Each row was made from one path, in order. Every step used is in the known rows, and no mark comes twice. Write each row's path.
Known rows:
fipali gosog noki dadi: [ 0.99 -0.52  0.56 -1.39  1.64 -0.12 -0.76  0.21 -0.54  0.72  0.83 -0.26
 -0.04 -1.65 -2.61  0.86  3.60 -1.10  1.06 -1.38  0.39 -0.96  1.13 -0.73]
fipali gosog mezosen: [-3.13 -0.72  0.51 -2.18  0.31  0.06 -1.49  1.13 -0.06 -0.90 -0.08  3.59
  0.65 -3.51  2.27 -2.08  0.01  0.06  0.80  0.49 -1.28 -0.40 -0.36 -1.19]
mezosen rofileg noki dadi: [ 1.11  1.27  0.46  1.36  2.30 -0.38 -0.68 -2.15 -1.10 -0.17 -0.54 -4.28
 -1.24  1.80 -2.92  0.51  0.40 -0.16 -0.09 -1.74  0.01 -0.03  1.35 -0.14]
gosog noki dadi batu: [ 0.24 -0.25  0.61 -0.78 -0.14  0.05 -0.43 -0.63  2.92 -0.49 -1.11 -1.79
  0.57 -1.70 -0.61  1.13  2.72  0.81  0.31  2.83  0.39 -1.70  0.61 -0.58]
batu dadi: [ 0.35 -0.11  1.52 -1.38  3.24 -0.82 -0.53  2.12 -0.36 -1.09 -0.21 -2.98
 -0.43 -2.83  0.57  1.09 -1.11 -0.98  0.51  0.76  2.73  1.49 -0.89 -0.47]
seko fegen rofileg: [ 1.25 -0.91  0.71 -0.01 -0.47  0.21  1.49  2.09  0.74  1.66  1.32  0.04
  0.24 -0.23  0.33  1.23 -0.79  0.40  0.49  1.56  1.77  1.12 -1.90  2.90]
mezosen gosog: [-0.88 -0.04  2.35 -1.63 -0.16  0.61  1.19  0.93 -1.31 -0.80  1.54  3.99
  0.24 -3.89  0.73  0.42 -0.25 -1.15  0.18 -1.13  0.48  1.07 -1.99 -0.71]
fegen rofileg mezosen gosog: [-0.72  0.00  1.13 -1.16  0.07  0.35  1.37  2.96 -0.09  0.26  0.59  5.40
  0.49 -0.83  1.88 -0.19 -1.60 -0.14 -0.33  0.33  1.05  1.19 -1.29  0.33]
fipali gosog mezosen rofileg noki dadi: [-0.12  1.35 -0.22  0.24  2.33 -0.48 -1.60 -2.08 -0.69 -0.67 -0.22 -2.19
 -0.98  0.42 -2.63 -0.54  0.51  0.12 -0.21 -1.91 -0.71 -0.47  1.78 -0.51]
gosog mezosen rofileg: [-2.44  0.61  1.23  0.19 -0.31 -0.33 -1.58  1.12 -0.67 -1.70 -1.63 -4.08
 -0.45 -0.43  1.38 -1.34 -1.06  0.03  0.05 -0.41 -0.98  0.75 -1.70  0.38]
seko fegen rofileg mezosen gosog: [-0.82 -0.09  0.92 -1.23 -0.47  0.64  1.51  2.71 -0.09 -0.30  1.01  5.75
  0.15 -0.89  1.61  0.42 -1.32  0.06 -0.94  0.20  1.50  1.28 -1.26  0.89]
fegen rofileg noki dadi batu: [ 0.71  0.70  0.04  0.04  0.78 -0.18 -0.12 -1.74  3.32  0.04 -0.86 -1.55
  0.48 -0.61 -0.81  0.58  0.50  1.56 -0.10  3.07  0.15 -1.41  1.07 -0.01]
seko fegen rofileg noki dadi: [ 1.81  0.48 -0.34  1.20  1.98 -0.14  0.05 -1.62 -0.11  1.14  0.26 -1.52
 -0.82  2.10 -3.08  0.93  0.41  0.52  0.03 -0.50  0.75  0.02  1.48  1.01]
fegen rofileg noki gosog: [ 1.62 -0.07 -0.57  0.94  0.45 -0.23  0.52 -0.97 -1.67  0.77  0.73  1.11
  0.32  2.92 -0.65 -0.15  0.73 -0.37  0.51 -0.82 -0.55  0.15  0.81  0.47]
fegen rofileg mezosen gosog fipali: [-0.28 -1.19 -0.83 -0.91 -0.69  0.31  2.20  2.86  0.89  0.22  1.17  4.30
  0.87 -1.04  2.38 -0.41 -2.48  0.32  0.11 -0.28  0.00  0.43 -0.67 -0.63]
seko fegen rofileg noki dadi batu: [ 0.68  0.61 -0.17 -0.05  0.24  0.08  0.05 -2.00  3.32 -0.53 -0.40 -1.22
  0.10 -0.70 -1.07  1.17  0.81  1.76 -0.68  3.00  0.66 -1.34  1.09  0.56]
fipali gosog noki: [-0.12 -1.12 -1.22 -2.15  0.69  0.15  0.21  1.25 -1.05 -0.82  1.33  1.57
 -0.05 -3.87  0.49  0.64  5.09 -2.49  1.34 -1.44  0.81 -0.66 -0.08 -0.56]
gosog mezosen rofileg fegen: [-1.34  0.91  0.16  0.85 -3.61 -0.04 -1.71 -0.98 -1.06  0.05 -0.30 -3.44
  0.55 -0.43 -0.01 -1.06 -2.57 -0.28 -0.94  0.11 -0.78  0.69 -1.30  0.53]
seko fegen rofileg noki: [ 1.07  0.34 -2.48  1.56  1.18  0.16  1.37 -1.40 -0.44 -0.30  0.60 -0.19
 -1.19  1.48 -0.23  0.69  0.52 -0.17 -0.11 -0.23  1.25  0.69  0.46  1.93]
noki rofileg mezosen gosog: [-0.70  0.11  1.88 -1.03 -0.41  0.52  0.83  1.53 -0.31  0.45  0.20  4.49
 -0.23 -0.94  1.46  0.11 -1.34 -0.36 -0.86 -0.73  0.29  0.67 -1.23 -1.01]
mezosen rofileg noki dadi batu: [ 0.19  1.20  0.45  0.08  0.61 -0.19 -0.51 -2.31  2.64 -1.29 -1.12 -3.26
 -0.12 -0.91 -0.87  0.73  0.74  1.23 -0.60  2.15  0.00 -1.36  0.96 -0.39]

Write each row's path:
[ 1.16  0.44 -2.22  1.65  1.96 -0.22  1.05 -1.02 -0.51  0.54 -0.02 -0.67
 -0.68  1.57  0.16 -0.16  0.12 -0.44  0.71 -0.10  0.54  0.56  0.43  1.11] | fegen rofileg noki
[ 0.21  1.03  1.03  0.91 -3.27  0.00 -0.57 -1.05 -1.45  0.55  0.59 -4.50
  0.41 -0.67 -0.46  0.17 -2.37 -0.96 -0.85 -0.23  0.10  0.89 -1.65  0.67] | mezosen rofileg fegen
[-2.10  0.52  1.38  0.13 -0.82 -0.43 -1.88  0.85 -1.12 -1.61 -1.25 -3.14
 -0.04  0.57  0.78 -1.45 -0.76  0.13 -0.10 -0.87 -1.53  0.50 -1.24  0.27] | noki gosog mezosen rofileg
[-1.09  0.87  0.27  0.76 -3.96 -0.09 -1.84 -1.15 -1.37  0.12 -0.01 -2.79
  0.82  0.24 -0.43 -1.16 -2.37 -0.19 -1.07 -0.17 -1.15  0.51 -0.97  0.45] | noki gosog mezosen rofileg fegen
[ 0.40 -0.74  0.63  0.79  0.74 -0.06  1.28  3.88  0.65  1.89 -1.50  0.82
  0.37  3.61  3.11  0.01 -1.98  0.55  0.41  2.68  1.44  0.82 -0.51  1.15] | fegen rofileg mezosen
[-0.90  1.09 -0.12  0.04  0.37 -0.21 -1.28 -2.25  2.92 -1.62 -1.75 -2.54
  0.04 -0.71 -0.57 -0.17  0.58  1.73 -0.68  2.37 -0.58 -1.53  1.23 -0.49] | gosog mezosen rofileg noki dadi batu
[ 0.52 -0.55  1.70  0.96  0.08  0.11  0.56  1.88  0.31  2.17 -2.10 -0.52
 -0.65  3.46  2.54  0.40 -1.55  0.19 -0.34  1.34  0.44  0.13 -0.40 -0.72] | noki rofileg mezosen
[-0.26 -1.10 -0.28 -0.85 -1.00  0.43  1.82  1.87  0.69  0.37  0.91  3.61
  0.32 -1.12  2.08 -0.23 -2.28  0.14 -0.24 -0.94 -0.55  0.05 -0.64 -1.56] | noki rofileg mezosen gosog fipali
[ 1.85  0.54 -0.12  1.26  2.55 -0.38 -0.11 -1.38 -0.15  1.70 -0.12 -1.86
 -0.47  2.20 -2.92  0.32  0.10  0.31  0.63 -0.38  0.26 -0.05  1.48  0.43] | fegen rofileg noki dadi
[ 0.40 -0.42  0.37 -0.48  0.99  0.16 -0.45  0.82 -0.66  0.24 -0.22  0.96
 -0.28  0.44 -2.20  0.83  2.80 -0.63  0.31 -1.20  0.69 -0.34  1.02 -0.53] | rofileg mezosen gosog noki dadi
[-1.64  1.56 -2.23  0.64  1.56 -0.34 -0.91 -2.06 -1.36 -2.74 -0.57 -1.74
 -1.48 -0.29  0.52 -1.32  0.57 -0.62 -0.48 -2.07 -0.76  0.13  0.81 -0.13] | fipali gosog mezosen rofileg noki
[ 0.81 -0.74 -1.57  0.61 -0.60 -0.10  1.24 -0.42 -0.89 -0.77  1.01 -0.45
  0.17  1.35  0.55 -0.27 -0.65 -0.19  0.22 -1.94 -1.29 -0.31  0.69 -0.94] | mezosen rofileg noki gosog fipali
[ 1.35 -1.27 -2.02  0.55 -0.40 -0.11  1.58  0.13 -0.21  0.58  1.27  1.28
  0.76  1.59  0.58 -0.41 -0.85  0.13  0.71 -1.04 -1.12 -0.30  0.81 -0.55] | fegen rofileg noki gosog fipali
[-0.04 -0.06 -0.33 -1.20 -0.73  0.23 -0.11  0.25  3.65 -0.73 -0.47  1.08
  0.57 -1.24 -0.61  1.25  2.11  1.48 -0.79  2.94  1.08 -1.36  0.75  0.59] | seko fegen rofileg mezosen gosog noki dadi batu
[ 1.02 -1.30 -1.59  0.57 -0.46  0.07  1.59 -0.44 -0.85 -0.30  1.07  1.04
  0.42  1.39  0.81 -0.15 -0.40 -0.20  0.53 -1.43 -1.17 -0.42  0.92 -1.24] | rofileg noki gosog fipali
[-2.37 -1.14  0.86 -0.18 -0.95  0.08 -1.62  0.74 -0.95 -0.46 -1.37  2.26
  0.89  1.23  1.53 -1.84 -0.02  0.63  0.72  0.71 -1.91 -0.15 -0.10 -0.77] | noki gosog mezosen
[-1.99 -0.60 -1.59  0.50 -0.77  0.10 -1.41 -0.46 -0.66 -0.93 -0.88  2.86
  0.21  2.33  0.63 -1.77  0.32  1.04 -0.07  0.32 -1.47 -0.09  0.88  0.49] | seko fegen rofileg noki gosog mezosen
[ 0.80 -0.54  0.29 -0.49 -0.81  0.15 -0.35 -0.11  0.03  1.95  0.16  0.11
 -0.70 -1.72 -1.00  0.53  2.36 -1.34  0.42 -2.03 -0.57 -0.35 -1.33 -0.92] | mezosen gosog noki rofileg
[ 1.55 -0.17 -0.78  0.91 -0.10  0.01  0.70 -1.17 -1.62  0.16  1.12  1.38
  0.00  2.86 -0.90  0.47  1.01 -0.24 -0.03 -0.91 -0.05  0.22  0.83  1.03] | seko fegen rofileg noki gosog
[ 0.94  0.12 -0.48  0.36 -3.95  0.31 -0.79 -1.87 -0.60  2.62  0.97 -0.50
  0.36 -1.30 -1.65  0.23 -0.18 -1.26 -0.70 -0.96 -0.49 -0.07 -1.03 -0.39] | mezosen gosog noki rofileg fegen
